Each row was made from one small tree. The marks that hang from a mark follow it in brackets, in alphabetical order. Every link used is in the known rows. Write each row's tree.
In the rows, zero is written as 128.
Known rows
B(C(E) J(M)): [143  85  81 104  88 145  64 110  88 109  91 157 140 177 125 161 128 141
 171 103 103  99 120 131 111 148 103  86 156 185 122 182 162 143 131 128
 136 134 143]
M(U(Y)): [146 101  82  91 100 144  82 123  97 138 153 108 141 133 105 157 116  99
 157  94  86 112 108 153 139 153 129  98 138 143 104 162 146 129 147 127
 134 134 122]
B(C(E) J(X)): [150 100  76  91 109 150  58  93  78 121 100 173 125 189 133 167 112 150
 159 104 125 104 133 137 108 133 116  93 149 179 131 180 176 137 118 133
 136 120 155]
R(S(J)): [138  80  75 115 124 121  90 100  96 128 138 124 145 149 111 156 112 114
 198 123 119 115 114 129 138 157 129  68 130 157 107 159 146 144 128  92
 138 107 116]
J(L S(R) X): [128  63  81 107 133 162  76 106  81 144 175 186 133 188 114 166  64 130
 178 131 114 112 125 109 168 139 141  77 156 146 131 177 189 149 115 127
 136 100 182]
E(C(B(J))): [145 103  89 107  87 128  61  91 102 150 110 139 134 201 129 158 160 128
 161 105 140 103 132 153 116 145 108  89 138 191 113 160 150 114 148 121
 122 112 153]
U(M(J) Y): [132  78  88 111 108  89  79 107  98 144 134  81 158 158 126 131 112 110
 143 104  89 101  77 116 135 161 113  79 149 141 106 184 145 114 125 101
 135 113 124]
L(J(S)): [144  85  94 115  93 157  87 105  88 122 127 133 161 154 126 156 153 139
 169 120 109  85 108 143 168 139 131  73 148 163 110 160 165 147 135 132
 129 126 142]
B(C(E) J(L)): [144  94  70  96 109 148  61  97  78 123 106 167 124 201 107 165 106 157
 172 100 124  91 131 135 115 137 114  88 140 164 146 181 168 152 121 135
 133 121 169]
X(J(L S)): [118  76  99 139 124 157  67 103  81 131 146 149 164 167 118 161 103 137
 175 123 107 121 104 140 176 147 125  77 137 138 138 171 169 132 124 132
 122 108 138]
M(J(S X) U(Y)): [143  74  67  81 114 170  74  97  86 149 171 146 146 145 126 154  92  87
 144 113  91 117  90 114 164 138 132  88 140 144 112 165 166 150 123 111
 141 148 131]
C(B): [141 105  88 120  97 132  73  97 100 145 129 118 141 175 124 161 137 120
 166 116 107  98 119 163 142 158 122  85 157 158 114 153 153 103 133 144
 124 119 129]
C(E): [141 117  71 115  92 128  78  98  91 130 136 129 144 158 121 158 122 125
 177 120 104 107 110 168 129 150 114  91 161 151 116 149 155 125 137 146
 124 118 124]
R(S): [152  86  83 120 110 121  82 106  97 131 129 121 142 150 112 162 130 117
 191 125  98 119 119 151 139 151 134  69 143 158 109 170 154 130 131 116
 135 104 127]
E(C(B(J(S)))): [145  96  87 107  86 142  67  82 102 149 113 160 145 201 126 163 163 130
 161 106 131 119 123 135 127 144 111  84 143 199 115 164 157 126 145 120
 122 117 155]
E(C(B(J(S X)))): [146  90  86  98  96 147  59  83  95 152 118 178 141 202 140 163 151 134
 156 111 132 116 126 132 128 143 120  82 150 204 117 164 171 123 134 120
 126 113 163]
M(U): [141 112  87 110 101 152  70 107  94 134 145 120 135 139 103 157 118  97
 168 110 104  89 121 166 150 144 124  98 141 138 113 142 150 137 149 135
 124 119 128]
S(J(L) R): [116  77  79 116 137 133  90 114  94 139 171 140 126 183  91 152  59 118
 195 119 149  91 129 110 151 153 116  88 121 131 122 162 152 160 132  98
 134 103 154]
C(B(J(L)) E): [130 112  61  98 103 124  59  75  83 134 114 157 142 207 129 161 119 151
 164 114 115  92 122 162 132 154 119  91 139 170 147 153 164 134 126 152
 125 145 156]
S(J(M(U) X) R): [120  69  81 101 127 146  76 120  88 128 174 161 133 147 118 153  66  87
 181 125 127  86 122 113 158 161 122  90 134 149 104 151 163 162 139  96
 145 126 135]
C(B(J(S)) E): [138 112  66 102  86 138  75  59  87 133 100 162 157 197 135 169 142 142
 160 111 102 118 116 148 131 151 114  88 149 185 129 161 165 141 133 147
 124 150 136]
J(M S): [130  66  93 120  89 155  79 122 101 125 139 139 171 143 125 153 123 120
 180 124  77 109  91 118 159 157 122  71 176 166 104 160 163 126 133 127
 131 121 129]
E(C): [148  98  93 118  90 132  71 117 106 147 141 128 132 166 114 154 143 117
 177 114 131 107 120 154 122 142 112  86 153 169  99 157 148 113 151 119
 122  87 145]
X(J(L M)): [111  68 104 139 121 140  54 131  85 119 147 132 164 151 128 149 102 129
 178 132 104  97  97 151 173 161 121  76 143 139 131 163 164 115 127 131
 128 114 134]
X(J(L M(U) S)): [110  65  96 128 119 172  56 113  79 121 155 166 171 140 119 160 103 115
 175 123  82 104  94 143 193 158 129  76 140 144 133 158 174 145 134 130
 130 131 133]
J(S): [138  87  91 120  97 154  84 102  98 137 140 134 157 157 115 158 122 123
 176 116  98 117 106 129 150 143 123  81 160 152 112 162 159 130 134 129
 125 109 134]
U(M(J(X)) Y): [131  74  84 102 124  93  71 107  91 147 141 100 154 158 141 132  98 116
 135 112  92 102  77 113 137 159 124  79 154 145 110 184 160 106 112 101
 139 110 135]
E(C(B(J(M)))): [139  87  93 111  82 127  57 104 106 143 113 144 143 189 136 153 162 125
 164 110 127  98 120 144 123 158 107  82 149 203 109 158 153 113 149 117
 125 121 151]

Write each row's tree
[108  56  82 117 128 131  84 132  97 130 174 147 139 171 102 146  62 112
 198 127 132  82 115 101 159 165 115  79 135 139 118 159 155 158 131  96
 141 111 152]  S(J(L M) R)
[135  68  90  94 100 175  65 117  76 114 144 171 167 132 142 158 139 120
 159 128  89  68 103 140 188 148 146  69 157 175 110 145 187 155 132 133
 142 148 148]  L(J(M(U) S X))
[138 122  68 102  90 123  67  71  90 132  98 139 145 195 136 163 138 139
 159 111 112 102 123 165 122 153 111  96 142 180 131 154 157 131 133 148
 124 147 134]  C(B(J) E)
[146  81  98 120  96 153  98 108  89 124 135 140 148 171 113 164 137 129
 172 121 119  95 127 130 169 138 125  75 139 163 103 175 166 166 143 124
 135 123 148]  L(J(S(R)))
[120  74  79  93 108 141  84 132  98 126 157 119 158 122 118 142  99  98
 173 101  96  92  93 118 145 171 120  89 138 150  99 146 144 138 141  97
 142 143 113]  S(J(M(U(Y))))
[129  99  69  94  96 125  53  89  84 125 108 168 154 187 162 160 128 140
 157 124 101  95 113 154 132 163 120  87 159 191 130 152 174 118 121 146
 133 155 141]  C(B(J(M X)) E)
[107  50  79 105 143 139  74 133  85 131 181 168 135 173 121 146  45 118
 190 134 134  87 118  97 162 161 128  78 141 145 121 157 171 147 118  96
 145 111 164]  S(J(L M X) R)
[111  49 102 144 121 154  73 120  83 126 155 163 163 169 117 163  89 121
 184 132 100 121 106 120 184 159 118  70 141 147 126 186 174 147 131 120
 133 116 141]  X(J(L M S(R)))
[130  59  94 127  91 151  91 122 102 129 152 149 155 160 115 162 107 107
 185 125  90 119 109 106 161 154 116  73 165 163 101 178 163 149 142 115
 136 116 139]  J(M S(R))
[118  48  83 101 127 165  57 127  83 131 166 186 163 160 138 154  83 136
 177 136  81  97  91 110 173 153 147  64 180 161 131 157 193 125 109 130
 138 116 169]  J(L M S X)
[121  42  84 108 128 159  71 126  85 134 178 195 145 176 125 160  65 124
 182 137  95 106 110  99 175 154 141  67 168 157 126 176 193 146 116 122
 142 113 177]  J(L M S(R) X)
[131  91  68 102 119 157  54  97  87 148 171 129 127 162  97 148  87  90
 167 125 121  71 110 147 173 134 121  91 125 118 139 140 153 156 132 123
 124 129 146]  M(J(L) U)
[127  85  91 116 121 103  56  93  90 143 138 115 149 168 136 133 101 115
 148 128 111  79  90 129 149 148 120  79 158 140 123 161 165 114 116 111
 126  96 141]  U(M(J(X)))
[120  72 100 143 125 154  78 103  82 133 156 158 151 180 105 169  87 126
 179 126 118 128 119 129 178 146 120  80 128 134 131 189 169 149 132 124
 127 104 144]  X(J(L S(R)))
[131  63  85 100 121 110  78  98  90 146 143 121 165 161 140 136 100 116
 136 112  80 115  70  96 146 158 128  72 161 153 110 188 169 119 111 100
 140 115 135]  U(M(J(S X)) Y)
[128  64  70 104 131 161  58  95  83 150 172 162 144 179 126 149  74 120
 167 142 117  97  95 108 175 131 131  73 155 136 139 157 178 142 103 120
 130 116 163]  M(J(L S X))
[114  79  74  98 147 143  66 114  80 136 170 154 142 168 124 142  64 136
 180 126 138  82 109 120 152 152 135  83 140 137 131 140 166 128 110 111
 135 105 158]  S(J(L X))
[129 104  71 103  82 121  61  88  92 125 101 147 158 184 146 159 141 136
 162 114  98  96 111 157 129 164 110  88 155 187 126 154 159 126 132 145
 128 156 130]  C(B(J(M)) E)
[117  61  87 111 126 132  83 127  94 128 167 151 139 160 127 148  65 105
 187 131 134  96 118 101 151 163 117  84 144 154 102 160 160 141 128  93
 145 112 140]  S(J(M X) R)
[130  53  93 114 108 156  79 123  92 130 159 176 149 161 133 162  87 111
 177 135  94 117 112 103 164 152 129  73 173 166 105 177 182 141 126 119
 142 113 150]  J(M S(R) X)
[136  59  86 101  92 160  95 129 102 131 163 149 151 138 106 165 102  87
 169 103  69 125 107 109 161 163 125  82 150 162  91 183 162 161 151 112
 146 145 131]  J(M(U(Y)) S(R))
[128 109  62  89 117 129  51  74  76 136 121 178 140 208 146 164 104 156
 157 122 119  92 124 160 135 153 130  89 144 175 150 152 181 130 112 153
 128 141 166]  C(B(J(L X)) E)
[144  74  93 107 111 156  86 108  79 126 145 166 145 170 131 165 120 135
 166 130 122  93 127 127 171 135 137  73 145 168 108 173 184 160 128 125
 139 120 161]  L(J(S(R) X))
[155  88  78 105  92 161  87  80  87 123 101 180 126 205 103 181 112 137
 171  97 118 127 142 109 118 132 103  88 140 180 123 205 172 181 136 121
 137 125 154]  B(C(E) J(S(R)))
[122  59  67 103 134 138  71 115  87 123 160 153 150 137 103 154  93 105
 202 128 100  90 104 127 163 167 141  63 127 155 120 146 160 164 127  95
 144 127 135]  R(S(J(L M(U))))
[126  70  90 122 121 116  73  81  91 147 146 142 146 183 126 145  90 106
 153 132 107  99  99 101 162 145 118  73 155 146 118 181 174 145 120 101
 133  98 148]  U(M(J(S(R) X)))
[131  58  72 110 133 159  69  94  83 153 182 171 129 193 116 156  59 110
 171 142 130 106 114  98 177 129 127  76 144 133 135 172 178 161 111 111
 134 112 168]  M(J(L S(R) X))
[129  65  69 100 156 127  73 105  81 133 157 160 140 160 119 154  79 129
 195 135 122 102 114 122 150 157 149  63 131 151 127 157 170 140 106  98
 143 103 150]  R(S(J(L X)))
[126  86  86  86 108 149  45 116  84 119 127 149 150 152 141 145 102 119
 159 117 107  84 119 137 146 144 127  98 138 172 125 148 166 135 132 122
 134 139 153]  B(J(M(U) X))
[119  53  84 114 110 159  69 128  92 129 158 158 167 157 116 151 101 131
 185 127  79  98  91 114 171 156 134  66 174 154 126 158 174 133 121 128
 132 119 158]  J(L M S)
[122  69  83 104 106 149  59  97  93 131 119 160 164 194 132 157 123 144
 168 117  95  94 109 122 157 158 126  73 150 181 139 162 169 134 122 133
 129 144 163]  C(B(J(L M S)))
[118  65  83 111 136 121  55  86  81 147 151 150 158 178 129 137  86 127
 153 135  98  81  82 108 170 146 132  66 160 140 139 167 181 133 105 111
 129  99 164]  U(M(J(L S X)))
[119  76  83 111 111 143  86 120 101 127 166 138 136 145 100 153  82  82
 188 116 123  88 122 117 155 162 109  90 128 145 101 152 146 168 153  95
 140 129 125]  S(J(M(U)) R)
[137  86  79 102  96 145  60  84  97 154 125 172 140 212 121 162 144 140
 165 109 131 109 124 133 135 146 119  79 140 193 129 164 165 131 138 122
 122 116 173]  E(C(B(J(L S))))
[141  81  93 102 109 162  76 107  79 124 136 157 159 155 141 157 136 143
 161 128 111  85 110 138 171 136 142  72 155 169 115 157 181 141 121 133
 136 123 153]  L(J(S X))
[130  69  83 116 117 154  86 105  92 142 165 160 136 187  95 165  83 124
 186 121 111 114 124 111 165 142 129  78 149 139 126 177 171 159 132 124
 130 105 169]  J(L S(R))
[143  93  70  95 100 144  75 108  96 146 161  99 135 142 107 148 102  79
 152 106 104 103  98 138 150 143 116  98 125 132 108 160 140 144 139 112
 134 145 117]  M(J U(Y))
[137  77  91  95  89 145  78 140  88 112 137 117 161 121 128 150 146 114
 158 106  86  71  99 153 164 160 133  79 142 164  98 156 159 141 145 127
 143 155 132]  L(J(M(U(Y))))
